Known rows, with every way that one mark hangs from another
Q{F L{K{C G}} M}: [-3.41  0.32 -1.33  0.49  0.65 -0.07  2.36  1.97 -2.24 -0.50 -1.33 -1.58
  1.91 -0.35 -0.29  0.39  1.59  0.25  0.22  1.42 -0.52 -0.58]
G{Q{F L{K{C}} M W}}: [-2.21 -1.31 -2.03 -0.61  2.46  0.26  1.98  0.83 -2.94 -0.97 -1.85  0.49
  1.51 -0.72 -1.11 -0.12  2.04  0.56 -2.11  0.07 -0.24  0.99]
W{Q{F{K} L M}}: [ 1.22  0.61  0.11  0.35 -0.31 -1.71 -1.19  1.26 -0.23  0.59 -1.46  0.54
 -0.46 -0.33 -1.15  2.19  2.42  1.11  0.94 -1.06  0.00 -0.71]
F{K}: [ 1.04  0.26  2.85  2.10 -2.61 -2.08 -2.81 -3.01  4.51  4.49  2.91 -0.92
  0.69  0.62  1.86  1.36 -4.27 -1.47  3.48 -2.18 -1.90 -0.86]
N{U{Q}}: [ 2.31 -4.97  0.54  0.20  0.25  1.95 -2.78 -0.56  7.92  3.20  0.25 -0.70
 -1.45  0.16  2.00  0.34 -2.57 -0.80  1.28 -0.57 -0.73  1.33]
Z{Q{L M}}: [ 0.35  0.98  0.18  0.44 -0.04  1.69 -2.98 -0.71 -0.32 -1.33  1.81 -2.52
  0.04 -0.31 -1.08  4.28  0.62  0.95 -2.46  0.34 -0.76  0.89]
L{K{C} Q{F M W}}: [-0.87 -1.56 -1.14  1.17 -0.08  3.48  1.34  0.82 -2.50 -1.38 -1.43 -0.95
  1.41 -0.64 -2.30 -0.86 -1.90  0.64 -1.44 -0.33 -1.01 -0.21]
Q{F L M W}: [-0.90  0.91 -0.81 -1.65  0.39 -1.79  0.06  0.25 -4.39 -1.86 -0.15 -0.33
  0.04 -1.53 -1.37 -0.03  2.65  2.83 -1.38  1.01 -0.17 -1.77]
U{Q{F L M W}}: [-0.32  0.57 -1.41 -2.93  1.18  1.68  0.89  0.31 -2.44 -2.55 -0.01  1.20
 -2.36 -1.63 -1.64 -0.63  3.75  1.95 -1.41 -1.39  0.10 -0.03]
H{K{G} Q{F L M}}: [ 1.86  1.81 -1.66 -2.32  1.05 -1.88  2.01  2.68 -1.98  0.34  0.99  0.12
 -0.29 -1.04  1.28 -1.23 -2.50 -0.74  0.04 -0.89  2.99 -1.36]
H{Q{L}}: [ 2.66 -1.25  0.46  0.23 -0.47 -4.04 -3.65 -0.69  2.55  0.94  0.03 -1.27
 -0.95  0.07  1.47  0.34 -2.00 -1.03  0.36 -0.98  0.83  0.60]
U{Q{M}}: [ 1.20 -0.92  0.03 -0.44  0.44  2.53 -2.46 -2.45  5.00  0.99  3.58 -0.80
 -0.57 -0.55  0.76  0.26 -1.56 -0.69  1.14 -1.63 -1.23  1.28]
H{K{C} Q{L}}: [ 2.13 -0.99 -0.16  0.06 -0.54 -4.85 -1.19  0.72  3.82  1.68  1.27 -0.68
 -2.55  0.50  3.15 -2.19 -5.40 -2.89  0.76 -2.10  2.53  1.71]
K{C{Q{W}}}: [-0.13 -2.08  1.28  0.66 -0.33 -2.46 -1.25 -1.75  3.95  0.15  0.38 -1.53
 -1.18  0.44  2.27 -2.69 -1.67 -0.99 -0.54  3.42  1.13  3.03]
K{C G{Q}}: [-2.07 -4.85  1.22  1.67  1.85 -2.88  0.34 -2.87  7.11  4.02  0.74 -2.72
  2.67  0.42  5.51 -1.20 -2.70 -3.38  3.75  1.49 -1.82  2.85]
M{Q{L{K{C}} W}}: [-1.42  1.41 -0.04  1.93 -1.43 -1.92 -1.79 -0.53 -0.35 -1.96 -0.75  1.60
 -1.90  2.56 -2.06 -1.87 -0.19 -0.10 -0.91  0.91 -0.41  0.17]
G{Q{F L{K} W}}: [ 0.01 -1.36 -0.98 -0.40  2.21 -0.94 -1.26 -0.02 -2.25  1.12 -3.03  0.64
  1.35 -0.02 -1.38  1.50 -0.01  0.89 -1.10 -0.06 -1.41 -0.64]
W{Q{F{K{G}} L M}}: [ 0.03  0.67  0.31  0.32  0.30 -1.64  1.41  1.69 -0.38  0.25 -1.42 -0.04
  0.43 -0.15  0.12  0.34  3.39  0.38  2.30 -0.07  0.31 -0.93]
C{Q{W}}: [ 1.99 -0.92  1.35  0.12 -0.14 -1.62 -3.25 -2.09  2.92  0.27  0.72 -1.11
 -0.46  0.42  1.09 -1.40 -2.31  0.01 -0.71  3.29  0.74  1.14]
L{Q}: [ 2.91 -3.42  1.19  2.33 -0.87  0.65 -4.80 -2.29  4.09  1.79 -0.16 -2.28
  1.94  0.33  1.19  2.03 -5.37 -0.82  2.09  0.00 -2.37 -0.25]
L{K{G}}: [-0.36 -0.66  1.23  2.40 -0.18 -0.91 -2.52 -1.60  3.92  3.09  1.33 -2.75
  2.51  1.25  1.05 -0.58 -4.27 -1.44  2.89  1.07 -2.13 -1.01]
M{Q{F{K} L W}}: [-0.33  3.98  1.02  0.13 -2.58 -2.00 -0.02 -0.50 -3.73  0.04 -1.01  3.91
 -2.44  1.21 -2.34  1.13  1.20  1.24 -0.01 -1.12 -0.49 -2.54]

Rows
[-1.74 -4.20  0.42  1.00  2.05 -3.36  0.42 -1.51  4.51  1.71 -0.97 -1.95
  2.16  0.46  4.85 -0.41  0.13 -2.63  2.96  1.47 -1.01  2.58]
K{C G{Q{L}}}
[-3.41  1.78  1.96  2.12 -2.60 -1.71  2.66 -1.22  1.79  3.73  0.01  1.48
 -0.73  1.43  1.45  0.52 -1.52 -2.02  3.22 -0.06 -1.47 -0.44]
M{Q{F{K{C G}}}}
[-0.03  1.57 -1.98 -2.16  1.18  3.74  0.45  1.26 -3.41 -2.50 -0.51  1.56
 -1.77 -0.75 -3.74 -0.24  2.62  1.75 -2.19 -2.12 -0.10 -0.68]
U{Q{F L{K} M W}}
[ 2.56 -1.95  0.72  2.36 -0.71  2.16 -3.53 -1.27  1.18 -0.17 -0.43 -1.23
  1.48  1.07 -1.59 -1.02 -4.98 -0.22  0.46 -0.65 -1.83 -1.00]
L{K Q{W}}
[-3.84  1.93  0.51 -0.73 -1.00 -1.66  6.41  1.15 -3.82 -1.47  0.56  0.42
 -0.11 -0.91  1.04 -2.96  4.04  0.05  1.31 -0.75  0.88 -0.80]
Q{F{K{C G}} L M W}
[ 2.28 -3.73 -0.57 -0.60  0.69  3.87 -1.56 -0.04  6.09  1.34  1.77 -0.41
 -0.53 -0.50  1.21  0.12 -1.05 -0.10  0.10 -0.53  0.14  1.15]
N{U{Q{M}}}
[ 0.17  3.44  0.17 -1.94 -0.27  0.95  3.77  1.70 -5.01 -2.55 -0.54  1.72
  0.14 -0.58 -0.21 -0.63  3.87  0.98 -0.97  1.69  2.75 -1.02]
C{Q{F{K{G}} L M W}}
[-0.09  1.04 -1.78 -1.76  1.34 -0.32  2.66  2.96 -1.24 -0.88 -0.61 -0.05
  0.05 -0.45  2.19 -0.18 -0.86 -0.61 -0.78  3.38  3.27  0.93]
H{K{C{Q{F L M}} G}}
[ 1.25  2.18 -1.84 -1.49  0.93  1.99 -0.96  2.11 -5.24 -3.20 -2.10  0.85
  0.32 -0.35 -3.52  1.17  1.96  2.56 -4.30  2.89  1.78 -0.81]
C{Q{F L{K} M W}}
[-0.65  1.92  0.83 -0.47 -0.83 -0.01  4.25  0.75 -1.06 -3.54  1.26  0.72
 -0.24  0.35  2.05 -3.68  3.41 -1.22  0.07  1.56  3.34  1.56]
F{K{C{Q{L M W}} G}}
[ 1.21 -0.56 -1.30 -0.23  2.24  0.81 -1.67 -0.74 -1.20 -1.57  0.70  0.50
  2.54  0.23 -1.16 -0.47  0.47  0.42 -1.39 -0.23 -0.30 -0.02]
G{Q{L{K} M W}}
[-0.71  1.17  2.18  0.30 -2.08 -2.35  0.56 -1.73 -0.38  3.41  1.04  0.34
 -0.68 -0.41  0.03 -0.28 -1.79  0.33  1.72 -1.92 -1.41 -1.84]
Q{F{K} W}
[-0.03  1.40  0.76  0.37 -0.95  0.53  2.47  0.68  1.04 -1.59  0.99  0.06
  0.86  0.52  2.75 -0.36  1.93 -1.93  0.95  1.52  2.59  1.75]
F{K{C{Q{L M}} G}}
[-0.84 -2.50  0.16 -1.30 -1.02  1.23  4.44  2.63  1.00  0.63 -2.64  2.59
 -4.35 -0.48  0.76 -1.60  3.23 -0.16  0.05 -3.18  1.31  1.15]
N{U{Q{F{K{C}} L W}}}
[ 1.73  0.67 -1.34 -0.31  0.65  4.02 -2.99 -0.01  1.43 -1.40  1.35  0.28
 -0.43  0.32 -1.92  1.33  0.08 -0.08 -0.49 -2.40 -0.63  0.39]
U{Q{L{K} M}}
[ 1.00  2.63  0.79 -1.16 -1.10  1.39  1.21 -0.30 -2.26  0.20  1.13  1.51
 -0.21 -0.81 -0.84  0.43  0.04  0.87 -1.45  0.69  1.58 -0.47]
C{Q{F{K} M W}}
[-4.38  2.87  0.99 -0.42 -0.90  1.55  6.70  1.50 -4.65 -2.02  0.68 -0.53
 -1.59 -0.78 -0.51 -0.24  4.59  0.03 -1.48 -1.13  0.71  0.86]
Z{Q{F{K{C G}} L M W}}
[ 0.79 -2.27 -1.97 -3.10  1.42  3.11  1.77  2.78 -1.34 -2.12 -1.76  1.61
 -2.40 -1.58 -1.24 -0.74  4.32  2.56 -2.38 -0.31  1.37 -0.22]
N{U{Q{F L M W}}}
[-0.92 -1.69 -1.38  0.30  2.05  0.07  0.42 -0.40 -0.19 -1.79  0.32  0.03
  1.77  0.25  0.01 -1.79  0.97 -0.57 -1.22 -0.19  0.07  1.79]
G{Q{L{K{C}} M W}}
[-0.96 -1.27 -1.02  0.24  2.82  2.07  0.55 -0.52  0.50  3.08 -0.08 -1.09
  4.64 -0.40  0.39  1.99 -1.82 -0.66  0.77  0.95 -1.93 -0.56]
L{K{G{Q{F M}}}}
[ 1.44  0.66  0.68  0.23 -1.70  3.19  1.47 -0.44 -3.00 -0.27  0.51  0.95
  1.07 -1.03 -1.41  0.54 -1.52  0.79  0.32 -2.56 -0.75 -2.10]
L{Q{F{K} M W}}
[-0.53  3.33  0.69 -0.04 -1.45  2.79  0.29  0.63 -3.59  0.47  0.69 -0.22
 -0.61 -0.85 -2.20  6.33  1.51  1.10 -2.14 -2.30 -0.74 -0.60]
Z{Q{F{K} L M}}
[-0.52  2.83 -0.79  0.49 -0.78 -0.91 -2.30  0.39 -4.24 -0.93 -2.60  2.55
 -1.47  1.61 -4.36  1.15  0.26  2.05 -1.91  0.99 -1.09 -2.43]
M{Q{F L{K} W}}
[ 0.00 -0.03  0.44  1.65  0.01 -1.39 -2.48 -0.15  1.30  0.71 -0.36 -2.07
  2.06  1.26  0.37  0.25 -1.40 -0.64  2.08  1.02 -1.35 -1.39]
Q{L{K{G}}}
[ 0.46  1.59  0.49  0.63 -1.17 -3.09 -3.38 -1.87 -0.55 -1.78  0.10  1.72
 -1.79  1.67 -1.22 -0.91  0.35  1.02 -0.30  1.51 -0.61 -1.03]
M{Q{L W}}
